Every row comes from one small tree of marks. Brackets hold a mark, then the marks that hang from it, in alphabetical order. Every link used is in the known rows. Which tree was each row made from?
Known rows:
{vesepa {fidif {rumap {musa mulunaz}}} {kemokam bamok}}: [-66 7 -13 -14 -55 -18 -25 -7 23 -15 -9 -59 33 37 29 30 2 -28]
{kemokam bamok {vesepa {fidif {mulunaz {musa rumap}}}}}: [-23 -37 -22 -10 -63 8 -34 -30 54 -21 -3 24 100 47 1 65 8 16]
{fidif {mulunaz musa} rumap {vesepa {kemokam bamok}}}: [-22 -27 40 -45 -73 15 30 -27 50 -67 20 3 53 75 -29 26 36 17]
{rumap musa}: [9 -15 -31 3 -10 -10 1 -6 -10 38 8 -17 -5 23 10 3 -8 -21]
{rumap {musa {mulunaz fidif}}}: [1 -20 -20 9 -5 -12 -23 -11 2 30 12 -1 12 21 6 35 -49 -29]
{mulunaz {fidif {vesepa kemokam}} {musa rumap}}: [-10 6 -1 -16 -28 18 37 -14 15 -50 38 31 28 30 5 70 4 -13]
{rumap {musa {mulunaz {fidif {vesepa kemokam}}}}}: [-16 20 -18 8 -30 -25 8 14 6 7 25 -14 8 40 -6 46 -17 -32]
{vesepa fidif kemokam}: [-59 46 -15 -6 -26 -28 15 10 3 -26 6 -32 18 4 20 20 14 -4]
{mulunaz {fidif rumap vesepa} musa}: [-5 -29 48 -18 -33 12 34 -27 46 -49 43 55 13 46 -22 30 5 14]
{musa {mulunaz fidif}}: [-10 -2 9 6 4 -3 -24 -5 13 -5 4 18 19 0 -6 32 -42 -4]
{bamok {kemokam vesepa}}: [21 -2 -28 37 -4 -13 -13 -11 16 16 -25 -33 40 0 -10 -8 24 -8]
{kemokam bamok vesepa}: [-5 -6 -35 16 -12 -1 -36 -1 46 8 -4 -15 35 14 -24 4 37 20]
{fidif mulunaz}: [4 -26 14 -12 -18 9 -2 -8 7 -4 -7 12 21 28 -16 9 -13 22]
{bamok {kemokam {vesepa {fidif {mulunaz musa} rumap}}}}: [-9 -43 21 0 -66 -19 -2 -47 49 -27 -14 -7 93 49 -9 23 3 12]
{mulunaz {fidif vesepa} musa}: [4 -11 20 -7 -32 -5 35 -11 27 -23 50 54 32 28 -21 38 5 -6]
{vesepa {fidif mulunaz {rumap musa}} {kemokam bamok}}: [-70 -16 -2 -29 -65 -1 -2 -28 39 -20 0 -44 44 76 12 25 17 19]
{mulunaz fidif musa}: [1 -25 5 -13 -11 -3 14 -35 19 -13 39 31 35 13 -7 35 -16 -5]
{bamok {kemokam {vesepa {fidif mulunaz {rumap musa}}}}}: [-17 -37 -9 21 -58 -18 -14 -33 40 15 -26 -35 61 68 0 12 6 11]
{bamok {kemokam {vesepa fidif}}}: [-18 20 -29 38 -29 -34 -11 2 23 8 -17 -32 58 1 5 7 27 -7]

Write each row's tree:
[-30 -23 10 -24 -66 17 17 -14 40 -24 7 -24 17 93 -18 14 36 15]
{fidif mulunaz {rumap musa} {vesepa {kemokam bamok}}}
[25 -56 12 -26 -28 30 -2 -38 -1 -20 -5 36 47 32 8 53 -32 -3]
{fidif {mulunaz {musa rumap}}}
[-32 33 -6 -6 -35 2 19 20 21 -32 15 -20 18 25 -13 12 57 -1]
{fidif {vesepa {kemokam bamok}}}
[-35 -35 17 -17 -51 -6 -2 -24 23 -2 -1 1 20 69 12 20 -17 20]
{vesepa {fidif mulunaz {rumap musa}}}
[-36 20 3 2 -25 34 -14 8 27 -49 4 14 35 21 6 69 5 -8]
{musa {mulunaz {fidif {vesepa {kemokam bamok}}}} rumap}
[5 -35 9 -4 -17 -2 -27 -14 2 15 -16 -20 -9 29 11 9 -38 -24]
{fidif {rumap {musa mulunaz}}}
[-9 -20 6 -33 -64 31 21 -18 20 -52 9 16 64 57 -5 62 24 -7]
{fidif {mulunaz {musa rumap}} {vesepa {kemokam bamok}}}
[-47 18 -34 17 -33 -21 -34 9 52 -2 0 -10 55 15 -7 16 40 18]
{kemokam bamok {vesepa fidif}}
[-32 -4 -3 -35 -54 2 18 -29 2 -43 3 4 66 34 30 71 -17 -6]
{vesepa {fidif {mulunaz {musa rumap}}} kemokam}
[-49 30 -4 -4 -26 10 22 7 41 -41 34 1 25 33 -20 27 48 15]
{mulunaz {fidif {vesepa {kemokam bamok}}}}
[-55 16 -5 -11 -43 -32 -11 -3 4 -10 -10 -53 8 31 31 29 -23 -29]
{vesepa {fidif {rumap {musa mulunaz}}} kemokam}
[-27 -1 3 -8 -54 -2 -5 7 23 -19 -2 -41 6 55 -2 21 20 -28]
{fidif {rumap {musa mulunaz}} {vesepa {kemokam bamok}}}
[-51 -25 13 -6 -52 4 -39 -20 82 -30 -12 3 60 61 -23 15 27 61]
{kemokam bamok {vesepa {fidif mulunaz rumap}}}
[-26 -20 21 17 -47 -9 -17 -26 51 -23 -34 -19 63 48 -9 5 15 33]
{bamok {kemokam {vesepa {fidif mulunaz rumap}}}}
[-39 -11 30 -29 -48 16 35 -31 63 -71 47 10 39 53 -20 34 39 11]
{mulunaz {fidif rumap {vesepa {kemokam bamok}}} musa}
[-19 -21 44 -2 1 14 -27 -20 32 -33 -2 18 5 16 -6 22 -41 16]
{musa {mulunaz {fidif rumap}}}
